Each row was made from one small tree. The marks that hang from a mark follow it in brackets, in alphabetical order. Every link used is in the known rows. Write each row's tree.
In the rows, zero is written as 128.
Known rows:
petip{goke{tozimav}}: [125 122  84 114 131 114 113 124 138 136 113 162 137 136 114 141  87 110
 134]
puzabo{bupa sefu}: [137 174 113 104  99 124 128  83  74 131  99 133 136 144 169 115 159 138
 148]
vesu{goke{petip{sefu{puzabo{bupa}}} tozimav{vonuzo}}}: [136 126  81  89  68 109  98 183 111 125 148 128 110 147 138 143 108 137
 173]
petip{goke}: [129 125 109 107 151 108 115 114 148 140 109 151 152 144 132 113 108 114
 127]
bupa{puzabo}: [136 153 117 137 131 114 143 116 107 139 117 119 131 151 149 153 162 109
 124]
petip{goke{tozimav{vonuzo}} sefu}: [123  92  68  93 129 122 103 140 117 123 106 140 122 157 120 157  63  96
 146]
sefu{petip{goke} puzabo{bupa}}: [168 180  86  60 117  56 133  88 103 129 125 137 180 147 169  82 148  89
 113]
goke{tozimav vesu}: [120 134  98 150  86 153 104 144 109  88 113 130 131 105  92 167  75 128
 131]
petip{goke{tozimav vesu} sefu{puzabo}}: [128 120  87 105 114 119 102 137 129  88 118 133 146 130 112 150  69 104
 119]
lakave{goke{petip tozimav vesu}}: [112 116 102 141  44 140 101 169 108 113 121 106 104 122 111 148  88 140
 153]
lakave{goke{petip tozimav}}: [114 106 101 130  57 126 118 168 114 140 136 116  88 133 123 145 111 135
 157]
bupa{puzabo{sefu{petip}}}: [147 154  99 130 103 103 134  87  72 132  84 105 136 170 191 160 163 101
 128]
lakave{goke{petip tozimav{vonuzo} vesu}}: [115 111  95 134  45 143  98 174 102 113 114 100 105 136 117 142  81 134
 168]
lakave{goke{petip{sefu{puzabo}} tozimav{vonuzo} vesu}}: [119 103  96 121  41 136 101 182  99  99 126  88 101 139 124 147  83 126
 161]
puzabo{bupa sefu{petip{goke{vesu}}}}: [151 178  77  81  91  99 103  65  61 119  65 129 171 156 181 108 125 114
 137]
goke{petip{sefu{puzabo}} tozimav vesu}: [129 108  92 142  58 130  96 161  99  95 117 119 103 117  89 173  56 118
 136]
sefu{petip{goke{tozimav{vonuzo} vesu}} puzabo{bupa}}: [166 182  61  70  90  73 116 101  86 103 111 133 183 143 151 102 109  85
 127]
tozimav{goke{petip{sefu} vesu} vonuzo}: [ 97  97 101 118  98 118  45 151 113  90 106 109 122 159 139 132  49 120
 163]
vesu{goke{petip tozimav}}: [124 113  96 123  75 118  94 182 137 136 140 140 109 130 122 155 100 148
 162]
bupa{puzabo{sefu{petip{goke{vesu}}}}}: [147 159  90 126 106 103 117  81  78 123  66 110 160 172 184 154 138  98
 125]

Write each row's tree:
[148 176  62  86  77 102 102  72  55 115  68 135 162 149 169 127 112 110
 142] => puzabo{bupa sefu{petip{goke{tozimav vesu}}}}
[129 118  78 107 131 116 111 128 131 136 107 159 139 151 120 136  80 103
 148] => petip{goke{tozimav{vonuzo}}}
[132 110 121 104  93 107 100 178 145 127 150 116 118 141 146 130 123 147
 147] => vesu{goke{petip{sefu{puzabo}}}}
[127 110  83 150  61 139  87 156  93 112  92 129 110 131  89 161  45 120
 165] => goke{petip tozimav{vonuzo} vesu}
[121 100  68 103 116 137  86 142 112  97  90 131 139 146 109 160  41 101
 142] => petip{goke{tozimav{vonuzo} vesu} sefu}
[138 145  68  79 108 114 103 130 100  92 112 134 155 144 122 131  76  99
 139] => petip{goke{tozimav{vonuzo} vesu} sefu{puzabo{bupa}}}
[105 107 108 116  97 108  54 151 120  84 119 108 128 157 145 121  62 116
 158] => tozimav{goke{petip{sefu{puzabo}} vesu} vonuzo}
[135 108  78  87 127 107 116 141 126 114 128 138 132 155 129 141  83  92
 138] => petip{goke{tozimav{vonuzo}} sefu{puzabo}}
[152 174  90  87  82 103 123  73  52 127  88 119 146 151 186 116 153 119
 141] => puzabo{bupa sefu{petip}}
[144 126  60 101 100 102  94 117  98 108  83 129 162 147 134 138  64  88
 131] => sefu{petip{goke{tozimav{vonuzo} vesu}}}
[147 153  69 126  92 108 113  91  66 117  63 114 151 178 179 168 119  89
 141] => bupa{puzabo{sefu{petip{goke{tozimav{vonuzo} vesu}}}}}
[140 123 113 103  95  98 122 135 103 140 133 124 105 139 128 124 121 119
 137] => goke{petip{sefu{puzabo{bupa}}}}
[106 130 110  99 105  85  78 134 120 115 145 130 115 144 149 118 107 121
 142] => tozimav{goke{petip{sefu{puzabo{bupa}}}}}
[168 184 100  77  98  72 144 100  88 118 140 117 160 134 166  94 165 100
 114] => sefu{petip puzabo{bupa}}
[123  90  74 138  59 144  81 166  82 102  92 116  97 137  89 179  30 115
 163] => goke{petip{sefu} tozimav{vonuzo} vesu}
[144 157  74 130  93 106 115  87  72 118  68 117 150 167 174 172 125  95
 129] => bupa{puzabo{sefu{petip{goke{tozimav vesu}}}}}
[108 130 100  99  93 103  56 141 104  88 119 113 133 157 148 112  74 118
 162] => tozimav{goke{petip{sefu{puzabo{bupa}}} vesu} vonuzo}
[100 114 107 128 100 114  50 143 123  98 106 121 132 155 139 117  60 124
 164] => tozimav{goke{petip vesu} vonuzo}
[111 125 101 128  65 156 109 168 106  92 124  97 123 130 127 142  98 135
 157] => lakave{goke{tozimav{vonuzo} vesu}}
[143 128  94 105 106 100 109  83  96 128  76 125 150 162 182 126 116 108
 133] => puzabo{sefu{petip{goke}}}
